Each row comes from the steps of one walk. Every step used is in the known rows, and no mark comes twice. Write the walk behind each row, first mark first.
Known rows:
E > S > Q > H > C: 1.117	-1.944	1.832	3.229	-1.460	3.059	0.830	-0.843	0.575	1.055	-0.075	-2.240	1.979	1.948	0.857	-1.196	2.219	-1.954	1.053
L > Q > M > E > Y > G: -1.836	2.400	-0.969	-3.510	-2.777	1.122	-0.604	-1.342	1.163	2.271	0.174	1.850	1.990	1.411	-1.092	-0.080	3.793	0.034	0.429
S > Q > M > E: -1.206	2.295	-0.163	0.276	-1.330	0.750	0.711	-1.146	2.248	0.425	-0.010	-0.875	1.848	0.672	1.990	0.417	0.768	-1.313	0.887
Q > M > E > S: 0.335	5.401	-1.595	-0.109	-0.159	0.521	-0.123	-1.309	-1.065	1.360	-0.810	-0.004	2.038	1.858	-0.231	-0.257	2.972	-1.521	-0.939
E > S: 1.359	0.083	-1.223	2.856	-0.149	1.335	1.582	-1.360	-0.687	0.513	-0.853	-1.936	1.811	1.237	-0.526	-1.443	2.792	-1.642	-0.347
Y > Q > M > E: -1.249	2.521	-0.960	-1.635	-1.479	-0.185	0.064	-0.887	0.107	0.467	1.311	1.406	2.148	1.467	-2.401	-0.683	-0.395	-2.254	2.081
Q > M > E > Y > G: -1.936	5.310	-0.334	-1.763	-0.467	0.118	-0.285	0.199	-1.094	2.080	-0.545	1.599	2.633	1.584	0.517	0.015	3.065	-1.034	-1.386
Y > Q > H > E: -2.019	-1.783	3.225	-1.184	-1.762	-0.046	0.670	-0.419	1.882	-0.227	1.764	2.283	1.561	2.056	-2.466	-1.793	-1.613	-2.855	3.048
M > E > S: 0.851	1.584	-3.277	1.099	0.118	-0.108	0.530	-2.939	-0.729	0.887	-0.514	0.056	1.687	1.067	1.025	-0.542	4.535	-2.381	0.024
C > H > E: -2.932	-0.478	-1.721	-1.587	1.618	1.208	1.634	-0.871	2.775	0.022	-0.086	1.879	2.211	1.769	0.404	-2.217	0.130	-1.369	-0.118
Y > Q > H: -1.236	-1.756	2.760	-1.446	-1.793	0.404	-0.195	-0.664	0.624	-0.161	2.219	1.308	1.631	2.151	-2.989	-1.789	-1.490	-1.183	3.132
Q > H > C: -0.266	-2.504	5.046	-1.013	-0.440	2.470	-0.600	0.713	-1.330	1.025	2.519	1.247	1.779	2.920	0.460	-0.867	0.364	1.242	0.673
M > E: -0.504	1.344	-2.587	-0.876	0.337	-1.010	0.383	-2.349	-0.213	0.266	0.594	1.251	1.518	0.691	1.526	0.044	2.863	-0.991	0.169
S > Q: -1.161	-1.582	0.488	1.475	-1.276	0.918	1.993	-0.877	2.792	-0.551	0.505	-1.627	1.529	0.046	1.985	-0.111	-0.199	-0.703	1.395
L > E > S > Q > M: 1.569	0.574	0.398	3.359	0.830	1.453	0.239	-2.443	-2.660	-0.207	-0.203	0.078	1.767	0.377	1.055	-0.872	0.857	-3.697	0.689
L > E: 0.505	-0.541	0.463	1.017	1.797	-0.063	0.278	-2.130	-3.265	-1.019	1.210	1.917	1.326	-0.074	0.983	-0.685	-0.359	-1.801	0.432
H > E > S: -0.829	-0.095	-0.005	2.536	0.035	-0.050	3.303	-0.661	2.125	-0.032	-1.223	0.552	1.618	0.921	0.550	-1.174	1.826	-4.494	-0.466
L > E > S: 1.883	-0.295	-0.198	2.944	1.682	0.846	0.359	-2.670	-3.761	-0.466	0.182	0.702	1.597	0.365	0.529	-1.220	1.304	-3.245	0.265
C > H > E > S > Q > M: -2.202	0.810	-1.672	-0.063	0.909	2.288	1.487	-1.044	3.189	0.658	-1.151	0.542	2.473	2.223	0.359	-2.350	0.977	-2.761	-0.038
C > H > E > Y > Q: -4.371	-0.538	-1.898	-1.947	1.208	1.679	1.422	0.318	2.861	0.783	-0.534	2.529	2.857	1.853	-0.242	-3.097	0.010	-2.803	0.536

Which walk is each row?
-0.644	2.616	-1.280	-0.757	-1.576	0.244	0.059	-1.125	-0.081	0.760	0.784	0.776	2.285	1.680	-2.701	-1.026	0.362	-2.876	2.030 -> Y > Q > M > E > S
-1.792	5.564	-1.263	-1.563	0.141	0.424	-0.336	0.300	-0.824	1.822	-0.865	1.237	2.388	1.522	0.379	-0.562	2.370	-1.346	-1.133 -> Q > M > E > Y
0.603	1.001	-2.898	1.688	-0.601	0.266	0.744	-3.076	0.620	0.749	-0.593	-0.679	1.726	0.819	1.927	-0.270	4.152	-2.890	0.764 -> M > E > S > Q
-2.769	-0.549	4.682	-0.974	-0.226	0.586	0.460	0.876	1.638	0.795	-0.219	2.466	1.554	2.449	0.262	-2.161	0.636	-2.203	0.249 -> Q > H > E > Y
-2.376	0.196	-0.887	-1.727	-0.513	0.734	-0.683	-0.075	-0.819	1.999	0.788	2.734	2.546	1.621	0.849	-1.284	2.656	-2.730	1.351 -> M > E > Y > Q > H > C
-0.902	2.431	-1.835	-3.246	-2.273	1.103	-0.509	-2.126	1.503	1.385	0.434	1.297	1.423	1.371	-1.466	-0.127	2.717	0.337	0.919 -> L > Q > M > E
-1.147	0.734	0.575	2.866	-0.727	0.577	3.213	-0.501	3.227	0.184	-1.557	-0.119	1.778	0.962	1.098	-0.808	1.387	-5.038	-0.039 -> H > E > S > Q > M
-2.142	1.764	-2.800	-1.031	0.520	-0.252	0.168	-0.651	-0.446	1.412	-0.550	1.768	2.201	0.706	1.840	-0.958	3.571	-2.058	-0.237 -> M > E > Y
-3.396	-0.721	1.534	-1.206	-0.892	1.390	-0.006	1.796	0.167	1.492	0.034	1.591	2.679	1.695	-1.530	-2.846	0.066	-2.251	1.580 -> E > Y > Q > H
-0.967	-1.743	2.047	-1.820	-2.569	1.679	0.124	-1.935	3.026	0.937	0.294	1.493	0.905	2.248	-1.704	-1.482	2.293	-0.987	1.808 -> L > Q > H > E > S
-4.192	1.022	0.647	-0.165	-0.365	-0.075	2.536	1.873	2.497	0.811	-1.001	2.783	2.446	0.853	-0.200	-1.824	-0.105	-5.126	0.315 -> H > E > Y > Q > M
-1.907	-1.937	4.022	0.777	-1.635	0.880	1.359	-0.705	3.987	-0.332	0.445	-0.068	1.258	1.326	1.908	-0.733	-0.472	-1.989	1.814 -> S > Q > H > E
0.969	-1.135	1.476	3.182	-1.492	2.249	0.865	-1.577	1.252	0.585	-0.737	-2.518	1.613	1.814	0.423	-1.456	2.271	-2.097	1.102 -> E > S > Q > H
0.912	1.332	-0.396	3.373	-1.264	2.188	1.461	-1.070	0.970	0.763	-1.287	-2.815	2.060	1.290	0.268	-0.939	2.142	-2.342	0.262 -> E > S > Q > M
-2.702	-1.785	3.935	0.728	-1.583	1.234	1.253	0.088	3.922	0.255	-0.165	0.213	1.594	1.333	2.052	-1.159	-0.154	-2.493	1.649 -> S > Q > H > E > Y
-2.471	1.232	-2.825	-1.369	-0.241	-0.309	0.096	-0.708	-0.131	1.394	0.026	2.195	2.392	0.760	0.596	-1.280	2.659	-3.043	1.120 -> M > E > Y > Q
-2.007	-0.260	-2.205	-0.213	1.478	1.841	1.680	-1.254	2.523	0.414	-0.827	0.977	2.346	2.024	0.036	-2.629	1.292	-2.350	-0.261 -> C > H > E > S
-0.674	-0.671	4.380	0.537	-0.495	0.694	0.705	-0.715	1.494	0.359	-0.146	1.199	1.208	2.777	-0.305	-1.868	1.299	-2.395	0.381 -> Q > H > E > S
-1.431	-0.852	1.748	0.128	1.127	0.867	-0.827	-0.471	-3.215	0.239	0.781	3.208	2.133	0.686	-0.198	-2.192	-0.578	-3.673	1.655 -> L > E > Y > Q > H
-1.503	0.837	0.528	0.250	1.215	0.842	-0.375	-0.134	-3.423	0.407	0.382	2.928	2.387	0.357	-0.257	-1.882	-0.587	-3.861	1.030 -> L > E > Y > Q > M
-4.227	-0.325	-0.887	-1.881	1.111	1.399	1.552	0.301	2.407	1.070	-0.569	2.490	2.890	1.813	0.850	-2.377	1.343	-1.869	-0.734 -> C > H > E > Y > G
